Each row comes from the steps of one path. Every step used is in the known rows, and no mark comes twice. Write the path behind each row, first mark first.
(in the rows, 128 means zero)
Known rows
taba > gibin > zoved > nifur: [111 151 121 168 103 171  70 106  95 137 164 181 174 169 166 160 185 141
 145  93 171]
nifur > taba > gibin: [149 123 115  97 130 159  92 104  94 146 150 153 140 141 169 162 140 177
 112 150 155]
nifur > taba > mideg: [160 134 107 139 152 132  78  97 115 108 137 145 140 129 159 151 134 169
 100 149 140]
nifur > taba > gibin > foso > mideg: [162 115 143  82 168 125 110 115  96 111 121 136 155 164 180 139 167 149
  99 146 200]
foso > mideg > taba: [130 107 133  89 133 135 128 111  85 121 105 123 144 151 153 105 138 153
 135 143 179]
zodo > mideg: [124 115 145 124 142 106 112 133  92 108 105 128 149 122 152 113 147 146
 124 125 136]
zumi > zoved > nifur > taba: [143 107 167 171 120 147  88  66  99 110 121 150 181 122 146 146 163 176
 132 103 129]
zumi > zoved: [113  97 164 133 116 145 121  89 118 109  96 138 163 146 137 132 159 153
 140 104 110]
zumi > zoved > guka: [119  90 173 134 120 164 100 109 119 114  75 150 180 130 127 147 176 131
 149 104 123]
gibin > luriv > nifur > taba > mideg: [164 135 116 183 145  99  69  82 121 109 153 149 159 133 168 187 150 165
 117 107 140]
zoved > nifur: [123 130 143 188 128 156  97 101 101 118 128 149 153 138 144 121 162 138
 121 120 152]
luriv > giki: [ 97  91 103 126 111 136 119 108 110 112  99 148 139 124 155 145 156 130
 110 115 134]
mideg > taba > gibin: [124 131 119 103 105 161 102 104  90 152 142 151 126 173 155 144 138 174
 129 150 185]
luriv > nifur: [115 116 151 181 116 133 126 103 108 129 124 145 150 139 149 150 140 146
 129  90 135]
taba > mideg: [127 141 108 164 145 135  89 112 122 101 125 147 137 153 151 126 148 146
 106 137 149]
zumi > zoved > gibin > foso > mideg > taba: [137 105 177  78 123 115 110  72  91  91  78 146 176 189 147 103 182 165
 133 117 217]
luriv > nifur > taba > mideg: [146 135 121 195 138 114  85  90 110 113 146 155 152 131 165 169 129 177
 104 107 151]
foso > mideg > taba > gibin > zoved > guka: [122 120 120  70 115 168  81 134  80 143 119 166 182 167 167 160 181 135
 167 119 213]
zodo > zumi > zoved > gibin > foso > mideg: [102  71 168 108 126 118 149  91  93  88  57 150 174 178 159 118 187 156
 118  82 201]
mideg > taba: [137 116 141 106 112 149 120  96 102 137 123 132 126 144 136 136 127 159
 137 143 143]
zodo > mideg > taba: [132 118 148 105 124 103 112 119  81 120 110 124 137 129 145 118 131 167
 136 137 158]
zodo > mideg > taba > gibin: [120 133 126 100 116 115  93 126  69 135 130 145 136 157 165 125 140 182
 129 142 198]
nifur > taba: [161 108 138 100 138 146 110  95 106 132 130 133 140 113 150 153 132 162
 117 144 114]

Which path is each row?
[129 124 143 108 162 130 119 131 103 106 109 138 152 189 171 116 181 124
 105 134 210] -> taba > gibin > foso > mideg
[151 109 169  91 151 117 136 108 104 103  95 115 141 167 145 113 155 131
 124 137 189] -> gibin > foso > mideg > taba
[157 128 143 147 118 155  78  84 100 127 157 160 178 117 156 175 163 150
 145  99 120] -> gibin > zoved > nifur > taba
[113 143 116 132 106 154  79 106  67 133 153 170 179 183 178 134 180 157
 156 105 228] -> foso > mideg > taba > gibin > zoved > nifur
[135  97  75  86 117 128  77  93 102 132 139 161 149 131 184 195 172 157
 112 134 154] -> nifur > taba > gibin > luriv > giki
[148 126 115  81 113 162  83 100  99 150 166 165 162 145 174 192 156 167
 142 118 133] -> nifur > taba > gibin > zoved
[153 104 154 131 104 112  75  45  97 120 130 167 194 139 162 180 176 192
 145  80 143] -> zumi > zoved > gibin > luriv > nifur > taba
[114 110 146 112 103 150  93  75  98 112 100 165 173 160 146 121 174 173
 134 110 152] -> zumi > zoved > gibin
[145 132 155 105 122 143 111 101 110 134 132 144 123 187 147 151 153 151
 118 145 194] -> mideg > taba > gibin > foso
[120 130 124 165 117 130  93 104 107 140 153 159 155 170 171 175 170 149
 135  97 166] -> taba > gibin > luriv > nifur
[119 152 125 150  85 169  71  90  85 148 171 178 162 174 160 165 169 161
 157 105 192] -> mideg > taba > gibin > zoved > nifur
[148 109 152 156 123 129 115  89 101 136 138 143 153 115 158 173 126 169
 121 102 125] -> luriv > nifur > taba
[151 122 152  72 139 121 109  93  86 106  99 143 151 181 153 102 169 150
 118 144 230] -> zoved > gibin > foso > mideg > taba
[149 117 156 139 155 108 115 109  90 117 128 145 167 167 186 158 162 156
 102 104 211] -> luriv > nifur > taba > gibin > foso > mideg
[135 128 129 136  99 143  90  93  94 154 174 174 173 146 181 211 151 174
 144  76 145] -> luriv > nifur > taba > gibin > zoved
[120  88 132 167 102 144  93  70  90 131 132 165 173 150 170 193 178 193
 136  88 163] -> zodo > zumi > zoved > nifur > taba > gibin > luriv
[136 124 129 153 116 140  97  96  88 151 157 162 151 143 177 179 136 184
 114 110 167] -> luriv > nifur > taba > gibin
[166 108 146 145 131 114 100  81 112 132 144 137 160 117 159 191 147 157
 136 102 115] -> gibin > luriv > nifur > taba
[106 107  85  89 104  84  80 116  77 121 120 153 144 146 178 160 172 162
 129 125 198] -> zodo > mideg > taba > gibin > luriv > giki
[162 139 114 148 133 148  54  87  92 137 167 162 162 146 172 170 178 164
 122 138 174] -> zoved > nifur > taba > gibin > luriv
[130 114  80 148 113 132  54  85  91 125 151 174 163 131 185 186 189 156
 109 121 184] -> zoved > nifur > taba > gibin > luriv > giki
